Each row was made from one small tree. Brackets hold a mark, then the marks that hang from it, in alphabetical order. Every link used is in the known rows. Write each row's tree.
Known rows:
[Z [Q H K [W C]]]: [-0.20 -1.75  2.59 -2.23 -2.90 -2.28 -1.25 -4.92 -3.42 -5.03 -3.22 -3.35
  2.44  1.54 -2.24 -0.79  0.47 -4.01  4.68]
[H [Q K W Z] U]: [-1.93  0.81  0.01  1.61  0.06 -1.28  3.56 -1.10 -3.91 -3.55 -1.06 -1.62
  0.01 -2.04 -2.37  7.66 -2.17  0.35  0.47]
[C W]: [-0.77 -1.08  2.26 -0.79 -1.32  0.18 -1.96 -0.22 -2.35  0.92 -1.99 -0.38
 -1.50  0.71  3.81  0.06  1.56  0.53 -1.48]
[C [W [Q Z]]]: [ 2.70  0.44 -0.52 -0.27  1.09  0.46 -3.99  1.25  1.47  2.91 -4.26  3.71
 -2.63  0.90  3.80  0.65  1.16  0.72 -3.19]
[W [Q K Z]]: [ 0.71 -0.70 -2.31  1.83 -1.23  0.77 -1.16  0.21  0.44  0.60 -3.73 -0.86
 -1.32  0.82  3.06  2.79 -0.52 -0.03  0.29]
[U [H [Q K W Z]]]: [-2.44  0.63 -0.89  1.46 -2.38 -1.76  1.98 -1.13 -3.35 -0.96 -0.18 -1.98
  2.31 -0.28 -1.93  3.65 -2.51 -1.36 -0.18]
[C [W Q]]: [ 0.40 -0.29  0.43 -0.12 -0.49  0.55 -3.53 -0.61  0.27  2.90 -3.34  2.27
 -3.10  1.94  5.31  0.16  2.19  0.51 -2.16]
[K [Q H [W C] Z]]: [ 0.64  2.07 -1.02 -2.64 -0.12  1.23 -1.85 -3.79 -0.13 -2.89 -5.24  2.60
  3.62 -3.06 -2.40 -4.86 -0.76 -2.70 -0.22]
[K [Q [H U] W Z]]: [-1.03  1.80 -0.85 -1.92  2.00  2.11  3.89 -3.79 -1.56 -5.34 -2.95  1.03
  2.80 -3.17 -2.46  2.09 -1.78 -2.20  0.20]
[U [H Q]]: [-3.18 -0.29 -0.17  1.53 -2.41  0.46  2.56 -0.56 -3.53  2.07  2.01 -2.05
  0.98  1.44 -0.06  1.70 -0.19  1.51 -0.25]
[W C Q]: [ 0.14 -0.52 -1.10 -0.12 -1.53  0.60 -2.78 -1.38  0.48  3.42 -3.49  2.15
 -2.15  2.11  3.30 -3.79  2.61  0.64 -0.52]
[Q K W]: [-3.42 -1.94  2.01  0.23 -2.45 -1.44  2.10 -3.22 -4.23 -3.19 -1.38 -4.47
  0.49 -0.27  1.87  1.99  0.16 -1.50  1.83]
[Q Z]: [-0.31 -1.04  0.03 -0.44 -0.08  0.80 -0.02  0.48 -1.77  0.95 -0.78 -1.79
 -0.18 -0.86  0.06 -0.24 -0.49  1.23 -0.61]
[K [Q H W]]: [-2.35  0.75  0.54 -1.32 -0.67  1.85  1.51 -5.49 -1.59 -4.52 -2.22 -0.94
  3.75 -2.58 -0.33 -2.62 -0.65 -2.36  1.45]
[H [Q [W C]] U]: [-2.44  0.60  1.38 -0.31 -0.34 -1.62  2.38 -2.79 -3.95 -0.86 -1.32  1.24
 -0.35 -0.72 -1.90  0.53  0.90  0.79 -0.19]
[K [Q H]]: [-1.75  0.11 -0.67 -0.55 -0.77  3.61  1.18 -3.66 -0.77 -2.88 -1.96 -1.58
  2.87 -1.41  0.84 -1.01 -0.78 -0.66  1.78]
[H [Q K] U]: [-3.46 -0.63 -0.17  2.48 -1.84  0.37  3.99 -0.68 -4.17 -1.90 -0.60 -3.14
 -1.01  0.24  0.62  8.26 -1.02  1.90  1.89]
[Q H W]: [-1.63 -0.54  1.30 -1.40 -1.39 -0.02  1.45 -5.91 -3.46 -3.04 -1.01 -3.26
  3.26 -2.21 -1.51 -0.38 -0.24 -2.06  1.42]
[K Q]: [-3.00 -0.35  0.20  0.38 -0.29  2.88  1.50 -0.72 -1.36 -0.78 -0.94 -0.92
 -0.12  0.06  3.04 -1.22  0.19  0.79  0.78]
[D [K Q]]: [-5.19  0.09  0.26 -0.47 -0.69  3.48  0.49 -0.45 -1.91 -2.64 -1.99 -1.03
 -3.15  1.41  1.63 -4.07 -0.66  1.86  0.64]
[U [H [Q W Z]]]: [-1.84  1.23  0.08  0.70 -0.82 -1.47  2.19 -0.97 -3.29  1.07  1.00 -0.47
  1.97 -0.80 -3.44  0.76 -1.68 -0.29 -1.72]

Write each row's tree:
[ 3.34  1.01 -3.08 -1.17 -1.00  1.48 -3.88 -2.29  1.86  2.15 -5.38  2.83
  1.25 -0.31 -0.45 -3.11  0.45 -0.81 -0.57]
[W C [Q H Z]]
[-0.97 -1.93  2.05 -1.96  0.77  0.02  3.49 -2.69 -3.44 -3.51  0.59 -3.82
  0.32  2.19 -2.58  5.21  0.30 -1.11  3.88]
[Z [Q [H U]]]
[-3.84  0.15  1.08  0.65 -1.91 -1.43  2.73 -2.80 -4.27  0.61  2.05 -1.67
  1.56  0.11 -1.34  0.33 -0.26 -0.15 -0.78]
[U [H [Q W]]]
[-1.37 -2.34  1.53 -0.70 -0.71 -0.11  3.74 -2.68 -4.06 -5.11 -1.10 -5.19
  0.38  2.97 -1.47  7.61 -0.09 -1.66  5.28]
[Z [Q [H U] K]]
[-2.19 -1.98  2.62 -1.58 -0.26 -1.74  4.34 -4.94 -4.83 -6.95 -1.02 -4.91
  1.33  1.68 -2.32  6.86 -0.16 -3.47  4.84]
[Z [Q [H U] K W]]
[-1.73 -1.56  3.63 -2.71  1.10 -1.60  4.03 -4.79 -4.43 -5.24  0.62 -3.34
  0.98  1.05 -3.50  4.24  0.44 -2.54  3.37]
[Z [Q [H U] W]]
[-0.72 -0.51 -2.57  0.62 -1.81  1.62  2.55 -3.77 -1.28 -2.56 -3.79 -1.42
  0.02  1.79  2.82  7.03  0.11 -1.02  2.22]
[W [Q [H U] K]]
[ 3.30  0.85 -2.24 -0.10 -1.67  1.30 -4.81 -1.47  1.37 -0.46 -7.13  1.58
  0.62 -0.11  3.05  4.32 -0.24 -1.54 -0.69]
[C [W [Q H K Z]]]
[ 3.02  0.62 -4.17 -0.35 -2.72  0.97 -4.10 -2.17  1.52  0.41 -7.11  1.33
  1.56  0.62  0.87  0.09 -0.27 -1.75  0.76]
[W C [Q H K Z]]
[-1.14 -1.92  4.23 -2.65 -0.12 -2.95 -0.80 -2.41 -3.38 -1.24 -0.45 -1.39
 -0.93  2.66 -1.53 -4.28  2.27 -1.91  1.90]
[Z [Q [W C]]]
[ 2.81  1.19 -3.58 -1.70  0.22  1.46 -0.93 -1.97  0.96  1.10 -5.33  3.78
 -0.16  0.59 -0.60  1.50  0.46 -0.53 -0.92]
[W C [Q [H U] Z]]
[ 1.96 -0.06 -1.19  0.67 -0.84  0.35 -4.14  1.24  0.90  1.06 -5.76  2.12
 -2.51  1.62  4.55  3.58  0.26 -0.45 -1.94]
[C [W [Q K Z]]]
[ 1.31  0.50 -3.49  0.49 -0.65  1.46  1.64 -2.41 -0.14 -1.96 -4.85 -0.11
  0.36  0.17  0.63  7.95 -1.34 -1.06  1.08]
[W [Q [H U] K Z]]
[-2.70  2.17 -0.56 -2.01  0.22  2.56  0.04 -3.52 -1.09 -5.66 -3.99  0.37
  0.99 -2.36 -3.36 -4.30 -2.97 -1.49  0.41]
[D [K [Q H W Z]]]
[-1.14  0.71 -1.34  1.24 -1.30  0.15  1.34  0.85 -2.21  2.62  1.11 -0.86
  1.29  0.25 -2.06  1.84 -1.67  1.12 -1.41]
[U [H [Q Z]]]
[-1.71 -0.16 -1.96  2.03 -3.26 -0.09  1.58  1.15 -2.67  0.87 -0.50 -2.34
  1.45  1.03 -0.82  4.85 -2.31  0.19 -0.05]
[U [H [Q K Z]]]
[ 1.68  0.15 -2.06 -1.00 -2.21  1.64 -3.14 -3.85  0.91  1.57 -4.53  1.58
  1.07  1.04  1.50 -3.53  1.64 -0.70  0.46]
[W C [Q H]]
[ 0.80  0.39 -2.76 -1.57 -0.85  1.45  0.10 -3.81  0.01  0.67 -4.52  2.50
 -0.27  1.54  1.15  0.77  2.15 -0.41  0.32]
[W C [Q [H U]]]
[-1.15 -0.64  0.28 -1.56 -4.43 -1.01 -0.99 -5.72 -3.22 -3.60 -4.77 -2.04
  3.01 -1.18 -0.27 -1.33  0.06 -3.23  2.43]
[Q H K [W C]]
[ 0.31  1.16 -1.70 -0.57  0.03  3.53  0.15 -1.75  0.17 -2.59 -2.97 -0.33
  3.25 -2.50 -0.77 -0.74 -1.84 -0.60  0.65]
[K [Q H Z]]
[ 2.50  0.62 -2.75 -0.16  0.08  1.92 -1.27 -2.64  1.41  0.78 -3.28  0.02
  1.65 -1.12 -0.22  0.64 -0.54 -0.35 -0.20]
[W [Q H Z]]
[ 0.87  0.27 -0.82 -1.83 -3.07 -0.95 -2.11 -4.35 -2.07 -3.32 -5.58 -0.87
  3.48 -2.24 -2.30 -0.71 -1.13 -3.48  1.33]
[Q H K [W C] Z]
[-3.46 -0.76 -0.68  2.35 -4.26 -0.18  2.29 -0.41 -3.65  0.40  0.48 -3.52
  1.13  1.94  1.15  3.94 -1.08  0.53  1.24]
[U [H [Q K]]]
